Each row was made from one small tree. Brackets hold a mark, then the marks that hang from it, in the order of their numbers. Every link used is in the known rows. Write each row's tree.
Known rows
[J286 [J325 J243 [J778 J928]]]: [  3.0   9.2 -18.3  14.9 -16.3   0.3  21.7 -26.3  37.0  25.8 -11.3 -35.4
   0.3  32.5 -21.6  -2.5   7.3  -4.2 -14.0  -1.7 -38.3]
[J778 [J928 J243 [J286 J325] J516]]: [  6.0  32.9  21.3   9.0   7.5   2.6  24.5   9.4   6.9  -6.0 -38.6  26.0
 -10.1 -23.2  26.6  19.0 -20.2 -26.3  37.9 -23.1   5.2]
[J778 J325 [J928 J243 J286 J516]]: [ 11.5  45.5  46.6 -19.9   2.1   9.2  42.9  15.1 -15.6   2.4 -28.8  29.2
   4.8 -17.8  36.1  11.4 -13.5 -36.0  34.7  -8.8  25.1]
[J325 [J286 [J928 J243]] J516 J778]: [-17.1 -15.8  18.4 -11.4  10.7 -16.4 -23.0  13.8  37.8  -8.6  27.2  -1.5
  -2.0  49.0   4.1   0.4   4.3  11.0 -19.8  13.1  -2.2]
[J928 J516 J778]: [ 13.4   3.2  -7.4  -2.2  10.2  11.4  16.6   0.7  -1.1  34.0 -19.1   7.3
   8.3 -24.8  30.3  -9.0  -8.2   1.1   3.4 -33.2   8.2]
[J325 [J516 [J928 J243 J286 J778]]]: [-11.1 -17.1  16.2 -24.1  36.1 -18.2  -3.5  16.7   8.0 -13.8 -46.5  39.8
  12.6   4.6   8.0  20.1  -5.4   0.1  30.5   7.6  10.2]
[J516 J325 [J928 J243]]: [  8.9   1.8 -24.3  -4.3 -13.9  -3.5  -5.1 -27.2 -26.7 -14.2 -23.9   3.9
  -7.6  15.4  -4.2   3.7 -25.8   9.2   8.1 -27.1   3.9]
[J516 [J928 J286 [J778 J325]]]: [ -2.9  14.1 -13.8 -22.4  23.8  -6.4  17.1 -13.5 -23.5  -9.7 -24.6  25.4
  15.6 -25.2   3.5  11.8   4.4  -5.1  15.9   3.0   7.6]
[J206 [J325 J243 [J286 J928] J516 J778]]: [-14.8 -20.9   0.9  10.5   0.5  -3.3 -33.6  19.8  33.4 -12.4  32.7 -19.7
   6.4  12.8 -32.2  -6.7  22.7  23.6 -18.8  36.1 -25.5]
[J778 J325]: [ 17.8  19.3 -11.5   1.6 -14.0  10.9  25.2 -34.9 -38.6  18.2  19.5  -2.0
  -5.2  -5.0   9.8  -3.8 -11.6 -14.6 -22.9  -2.5  23.1]
[J928 [J286 J325]]: [  4.0   4.8 -27.6  29.9  -0.7  -3.9   6.0 -28.0  -8.4  -0.6  -2.1  16.8
 -17.3 -24.8   0.7  18.0 -11.7 -14.0   0.7  -5.5   7.5]
[J206 [J325 J243 J286 [J516 J928]]]: [-10.3 -23.2   4.2   6.1 -14.9  -1.8 -37.6   3.3 -15.9 -33.2  18.8  -5.5
   6.9   2.3 -20.9  -5.1  11.8  12.9   4.4  35.2  -2.9]
[J206 [J325 [J286 [J928 J243 J516 J778]]]]: [ -3.0  -2.5  12.6  -7.7  48.9   4.5 -12.5  45.5   3.3 -22.8  -9.7  12.4
  -0.2 -37.8  12.7   0.9   0.8   2.5  30.1 -23.2 -13.6]
[J325 J243 J516 J778]: [  0.9 -20.8   3.3   8.8 -19.9  -1.2   1.4  -8.5  23.4  37.4   8.1 -22.0
  12.5  41.4  -8.6  -7.8   5.6  14.1 -26.9  28.7  -8.5]
[J286 [J928 J516 J778]]: [ -4.3  11.8 -14.0   5.6  17.4  18.6 -10.2  15.1  23.4  21.8 -18.5   8.9
   2.8 -42.0  12.5 -10.8  -2.8  12.4  -7.6 -43.2   9.2]
[J286 J325 J928]: [ -5.9  16.4 -42.0  38.8   1.1  10.6 -27.6 -26.1   7.1   0.6  10.1  -0.9
 -26.4 -28.6 -14.7   1.2 -11.8   7.3 -30.3 -31.3   6.3]
[J206 [J325 [J286 [J928 J516]] J778]]: [  7.2   4.9 -13.9   7.7  11.7   3.9 -24.2   1.2  16.2 -11.6  31.6  -2.1
  15.3 -16.1   2.9 -16.5  12.6  16.1  -6.6  -8.2 -15.6]
[J206 J325]: [ 27.5  -3.0 -23.3  15.4  -0.2  10.3   5.6 -38.2 -23.8   4.0  15.4   6.0
   1.5 -17.2 -12.9  -9.3   2.1  -7.5 -13.7 -11.1   8.1]
[J206 [J325 J243 [J516 [J928 J286]]]]: [ -6.3 -12.0   1.8  14.0  -3.9   3.6 -26.5   2.0 -14.1 -26.9 -13.8  20.9
  19.5 -22.5 -28.4   8.6   8.1   8.9  19.9  32.7   4.9]
[J516 J928]: [  8.0  -1.6 -23.4   3.6 -18.5   3.9 -14.9 -44.7 -22.1  -2.8  -2.9   5.4
   5.5  11.2  -8.4  -8.8  -1.1   0.9 -19.7 -26.6  16.0]
[J325 J516]: [  7.5  -7.1  -5.4  12.5 -16.6   4.0  -8.1 -23.1   1.3  26.3  16.0  11.8
  -9.9   5.9   7.2  -7.0 -12.6  -1.8 -30.2   0.4  30.6]
[J928 [J516 [J325 J778]]]: [ 24.8  11.9 -32.5   6.0 -24.9   3.2   9.9 -24.9   3.7  32.6  -2.3  -7.5
  13.0  -2.2  19.5 -14.4 -21.5  27.8  -8.0 -19.3  -7.8]
[J778 J325 [J928 J243]]: [ 14.9  34.8  22.8 -23.7  -1.3   6.6  42.1 -17.4 -12.2  11.2  -8.7   1.5
  -9.8  15.8   9.7   2.4  -8.9 -33.2  -3.2 -13.4  19.3]
[J778 [J325 J516] [J928 J243 J286]]: [  0.5  30.8  46.8 -23.1   5.2  -5.1  33.4   9.0   2.1   2.6 -15.8  32.0
  -3.6  -0.3  15.3  18.7 -12.0 -28.2  15.1  20.6  32.0]

Which tree is each row?
[-13.6 -11.9  -6.7  22.3  -5.1   9.8 -26.3  14.5   1.2 -29.2  28.2 -22.9
 -10.8 -12.5 -39.5  -3.9  27.2   0.9 -12.5   1.6 -11.1]  [J206 [J325 J243 [J286 J928]]]
[  8.5   7.3 -16.4  24.6 -41.7  18.2   1.7   5.6 -15.8  21.4 -16.0 -18.3
  -5.4 -22.7   5.2  -8.0 -21.9  13.8   6.1 -13.4   0.4]  [J928 [J516 [J325 J243]]]
[-14.6  -7.2  12.1   1.8   4.8  -4.2 -18.6  10.2   3.3 -24.0  15.7  -3.2
 -22.8  25.6  -2.4   4.9   4.7 -10.5 -11.3 -22.0   9.0]  [J325 [J286 [J928 J243]]]
[ -7.2  -0.7  18.3  -7.2  10.1  -3.1 -11.4  21.1  22.3  -5.1  14.4  -6.2
   8.4  27.2  25.5  -4.0   3.0   4.1   1.1 -18.2  -9.7]  [J325 [J286 [J928 J243 J516]] J778]
[  2.4 -22.6  -0.6  15.9 -15.0   3.6   1.8   1.5 -21.9 -14.5  26.6 -23.8
  -6.5   3.8 -21.9  -4.8  17.2 -10.9  -0.7  14.2 -12.4]  [J206 [J325 J243 J286]]
[ -9.1   1.5   5.0 -23.5  12.0 -13.0  15.6  11.9  -7.4  15.3  25.0   5.4
 -10.0  -7.3  27.5   1.5  -4.7  -2.3  -5.7  29.5  11.8]  [J928 [J778 [J325 J286 J516]]]
[ 15.0  11.0 -31.8   0.3  -2.3   5.7  16.1  -1.7  -0.9  30.4 -27.5   5.4
  -1.8 -38.9  21.6  -8.2 -26.6  20.1   9.1 -33.9  -2.4]  [J928 [J516 J325] J778]
[  1.8   5.7  16.5   7.3  18.7   9.9 -24.2  29.2 -11.9 -34.7  13.3  12.6
  -4.2 -28.6  13.3  -1.7  -4.1  -3.5  17.2 -20.8   4.4]  [J206 [J325 [J286 [J928 J243 J516]]]]
[ -1.7 -19.7 -23.7   0.7 -35.2 -15.5  10.8  -6.2   8.8  10.9  19.2 -43.7
  -2.7  45.3 -16.9  -2.5   7.3  16.6 -10.5  17.4 -35.0]  [J516 [J325 J243 J286 J778]]
[ -8.2  -7.2   4.0   4.2  44.0 -18.2  12.1  22.3  12.4   5.9 -33.1  30.1
 -18.6 -22.6  17.1  28.8 -22.5  -4.6  31.3  12.6  -5.0]  [J928 J243 [J286 [J325 J516]] J778]
[ -6.8  -5.4  -0.3  -6.5  38.8   3.5   0.5  13.6  16.2   4.9 -26.7   3.3
 -10.4  -0.2  -9.4   5.8  -0.8  -2.1  -4.7 -38.3  -1.0]  [J286 [J928 J243 J778]]
[  7.8 -13.4  -1.1   5.6  -2.8  -5.8 -14.3  -9.5  -8.4 -11.9  40.3  11.6
  -8.9  -9.5   1.8  -6.5   2.9  -2.2 -12.7  22.7  16.2]  [J206 [J325 J286 J516]]
[-10.0   6.9  27.3 -23.5  -2.2 -13.4  -9.7   4.1 -36.7 -28.4  19.5  12.4
  -6.4  21.4  26.4   7.2 -15.1  -5.1   7.3  28.4  24.4]  [J778 [J325 J286 [J516 [J928 J243]]]]
[-13.4 -11.3  25.8 -14.1 -28.1 -13.1   7.7   7.4  52.3  19.4  18.2 -28.8
   8.2  63.3  -8.5  -8.4  26.8  -2.0 -18.7  31.2 -16.5]  [J325 J243 J286 J516 [J778 J928]]
[ -8.3   6.2 -15.4 -31.1  12.0 -11.6   8.2 -10.1 -28.6 -16.0   7.2   0.5
   3.5  -4.5   8.2   0.8   6.1  -4.4   1.7   6.2   0.2]  [J516 [J928 [J778 [J325 J286]]]]
[ 14.8  17.1  35.2 -22.6   8.9  -5.0  35.7   5.1  32.4  12.7 -34.5  18.2
  25.4  25.9  24.9   4.1   4.4 -18.7  24.5 -15.3  -3.4]  [J325 [J778 [J928 J243 J286 J516]]]
[ -0.4  -3.0 -33.6  13.3 -40.9   5.1 -13.5 -21.8 -20.0  -7.0 -18.0 -19.7
  -1.7   3.9 -28.9  -5.1  -8.7  20.9  -3.7 -10.8  -5.0]  [J516 [J325 J243] J928]
[ -4.8 -10.1  13.7 -14.8 -26.4 -10.1  23.9  -8.2  40.6  13.4  11.4 -40.2
   7.7  69.2 -20.3  -9.1  34.7 -15.5 -17.9   8.3 -27.5]  [J325 J243 J286 [J778 J928]]
[  2.1 -32.1   3.1   3.2  -8.2 -11.4  -4.6   5.1  13.2   3.2  33.1 -21.8
  12.2  28.5 -14.9  -7.5  17.0  13.9  -6.4  48.7 -25.6]  [J206 [J325 J243 J286 J516 J778]]
[  1.4 -14.5   9.8 -19.8  54.3 -12.9  -3.6  15.4  -7.2 -28.6 -41.1  46.0
  18.0 -27.3  -4.8  17.3  -3.5   3.8  42.9  13.7  -4.1]  [J206 [J325 [J516 [J928 J243 J286 J778]]]]
[  0.5 -13.5  -6.8  14.4 -12.0   9.6 -29.6 -11.6 -18.5 -12.8  -0.3   1.8
  12.3 -14.2 -25.1  -9.3   2.9  16.6  -1.0  17.3   3.3]  [J206 [J325 J243 [J516 J928]]]
[-15.9  12.9  -5.7   2.2  11.2  14.2   9.3  17.7  -0.8  16.6 -10.0 -21.3
  -6.0 -24.1 -18.7  -0.3   8.1   3.5 -11.9  -1.2  -7.6]  [J286 [J928 [J778 [J325 J243]]]]
[ -6.8  -0.1  11.3   1.1 -28.4   4.0  18.4   2.5 -34.5  -0.1  32.0 -31.5
 -12.9  14.3   0.2   3.2   9.4 -19.2  -9.5  23.9   1.6]  [J778 [J325 J243 J286]]
[-27.6  -8.1  11.3   4.8   5.0  11.3 -18.5  53.7  26.9   1.4  -7.1 -18.6
  -3.0 -20.1   4.4  -6.1  18.2   8.1   7.2 -14.7 -14.3]  [J325 J243 [J286 [J928 J516 J778]]]
